What can hang from each mark:
Q: N
V: A
M: G
T: N R
G: M N
A: R V
R: A G Q
N: G Q T

(in the rows, 128 means zero)
Known rows, with every way that one mark hangs from another:
{T {N G} {R A Q}}: [ 99 165  95 164 173  76 131 109 129 187 156 231 141  94 114 105 123 119
 155 171]
{R A}: [135 172 117 119 151 110 142 122 137 149 151 167 120  79 110  96 115 104
 144 163]
{G M {N Q T}}: [169 173  92 126 164 110  82 124 125 148 139 182 104 103 141 118 104  77
 109 202]
{N {G M} Q T}: [186 142 100 133 166 109  82 129 124 183 140 188 106  86 148 127 134  86
 143 211]
{N {T {R G}}}: [134 162 116 133 186 120 122 128 111 176 153 169 123  87 145 117 127 108
 138 171]
{R {G M} {Q {N T}}}: [170 157  84 117 169  88  86 110 121 153 127 171 132  91 140 122 145  72
 133 154]
{T {N {G M}} {R A Q}}: [116 158  95 161 164  70 117 103 119 189 146 237 146  94 120 101 136  92
 148 190]
{V {A R}}: [145 165 105 107 155 135 138 120 145 165 156 142 102 100 145 109 114 105
 156 159]
{V {A {R {Q N}}}}: [143 177  73 111 154  97 120  98 153 157 148 150 107 111 140 119 117 100
 167 124]
{Q {N G T}}: [175 165  89 132 170 119  92 141 126 172 132 174 132  80 161 119 129 116
 146 163]
{A {R {G {N Q}}} V}: [132 151  82 117 147 123 102  91 105 162 138 148  95 125 161 130 110  90
 127 142]
{R {A V} {G M} {Q N}}: [141 154  81 110 139  68 116  80 109 149 124 167 132  95 131 116 152  66
 134 131]
{V {A {R {G M}}}}: [164 138 115 100 150 134 126 103 122 166 148 143 108  98 155 111 134  71
 142 165]
{V {A {R {G {N Q}}}}}: [143 149  97 112 159 125 120  94 129 155 161 149  81 125 151 130  97  91
 123 145]
{M {G {N {T R}}}}: [113 182 111 155 184 138 102 132 128 168 160 184 112  95 136 104  91 124
 116 186]
{R A G {Q N}}: [133 161  95 120 154  76 127  93 133 144 146 170 127  90 110 113 128  94
 144 113]
{M {G {N Q T}}}: [139 166 104 139 177 127  87 135 147 155 152 177  86 100 126 124  88 115
 113 185]
{G N}: [144 190 111 127 144 130 114 123 132 134 145 167 120  97 138  85  98 101
 118 170]
{T N {R A {G M} Q}}: [108 156 107 146 169  70 127  97 115 171 145 217 142  98 111 105 137  84
 137 165]
{V {A {R G {Q N}}}}: [143 156  84 107 160 102 123  89 139 157 149 144 108 111 146 127 127  93
 157 109]
{N G T}: [165 155 104 131 173 131 109 145 128 175 148 177 127  76 151 111 128 114
 141 193]
{V {A {R G}}}: [146 144 114 104 159 138 139 108 131 166 157 136 104 101 152 115 123  97
 148 146]
{R A G Q}: [123 150 112 117 158  87 141  96 134 148 160 174 121  87  98 104 125  88
 138 144]

Rows:
[140 171 121 138 149 121 108  96  97 153 147 181 128 105 153  89 116  72
 113 174]
{T {R {G M N}}}
[ 95 173 104 151 188 120 123 124 128 166 171 194 114  90 116 111  87 124
 110 179]
{M {G {N {T {R A}}}}}
[174 151 111 148 149 105  85 129 129 179 119 207 117  94 144 110 134  94
 149 203]
{T {N {G M} Q}}
[142 155  41 123 169 101  87 108 115 190 134 168 130 104 170 140 141 111
 161 146]
{A {R {Q {N G T}}} V}
[178 161  74 131 164  91  77 117 125 170 132 192 137  89 149 118 143  82
 146 176]
{R {Q {N {G M} T}}}
[152 180  89 127 173 112  96 132 134 146 148 175  99 106 136 121  94 104
 114 183]
{G {N Q T}}
[130 172 116 164 165 119 113 135 122 190 137 207 141  89 152  97 126 129
 157 184]
{T {N G} R}
[160 148  83 105 149  97 109  82 130 160 141 152 112 113 151 123 138  65
 151 129]
{V {A {R {G M} {Q N}}}}
[125 185 111 155 166  95 110 129 135 179 132 198 112 102 131 111 115 122
 159 174]
{T {N Q} R}
[152 151 102 117 147 139  98  98 105 154 141 160 125 109 156  98 115  69
 118 164]
{A {R {G M N}}}
[139 163 128 147 161 114 112 122 106 175 125 196 139  92 149  96 140  92
 138 181]
{T N {R {G M}}}
[133 153 109 124 154  99 126  98 122 141 157 174  97 105 116 116  99  90
 113 147]
{R A {G {N Q}}}
[113 172  86 113 145  83 141 101 134 152 148 170 122  92 107 107 130  95
 142 157]
{R {A V} Q}
[153 164  85 120 177  92  99 117 130 152 136 165 129  91 135 128 134 100
 138 135]
{R G {Q {N T}}}
[129 189  80 142 174  92  95 106 117 157 156 202 128 110 134 102 110  79
 115 196]
{G M {N {T {R Q}}}}
[111 179 104 144 160 100 118  86 116 151 162 185 124 113 130  95 108  90
 122 149]
{T {R {G N} Q}}
[105 164  95 153 162 101 137 123 106 192 138 208 143  90 147 109 134 128
 146 175]
{T {N G} {R {A V}}}
[125 157  88 112 147 139 114  99 100 159 140 143 120 114 167 111 116  93
 119 143]
{A {R {G N}} V}
[188 164 105 133 136 114  86 116 120 165 119 173 133  82 161  98 141  84
 154 168]
{Q {N {G M}}}
[ 99 167  98 158 190 102 111 115 133 170 171 197  87 102 110 131  81 120
 117 176]
{M {G {N Q {T {R A}}}}}
[166 149  56 129 169  98  71 107 121 187 135 182 135  99 158 128 140  83
 160 165]
{A {R {Q {N {G M} T}}}}
[152 149  81 114 174  72 107 104 120 152 137 182 132  86 118 127 142  71
 127 148]
{R A {G M} {Q {N T}}}
[190 159  90 130 161 115  79 133 116 171 122 179 136  79 167 115 142  90
 142 183]
{Q {N {G M} T}}
[145 152  68 105 185 101 116 106 137 166 151 150 110 109 151 145 128  99
 145 126]
{V {A {R G {Q {N T}}}}}
[170 151 100 122 169 112  84 115 112 150 139 176 103 105 147 126 114  70
 100 188]
{R {G M {N Q T}}}
[127 194  95 144 181 122 113 130 118 159 155 183 125 102 146 103  97 112
 116 184]
{G {N {T R}}}
[123 155  95 116 146  96 128  92 108 146 145 165  99 109 130 124 112  90
 107 146]
{R {A V} {G {N Q}}}
[113 149  90 127 185  84 134 105  99 184 153 174 101  98 133 150 131 105
 135 159]
{N Q {T {R {A V} G}}}
[121 186  92 140 182  93 115 119 134 172 161 187 124  94 121 112 119 109
 150 178]
{N {T {R Q}}}
[120 169  73 111 144 109 115  99 131 171 143 154 118 107 137 112 130  97
 162 151]
{A {R Q} V}
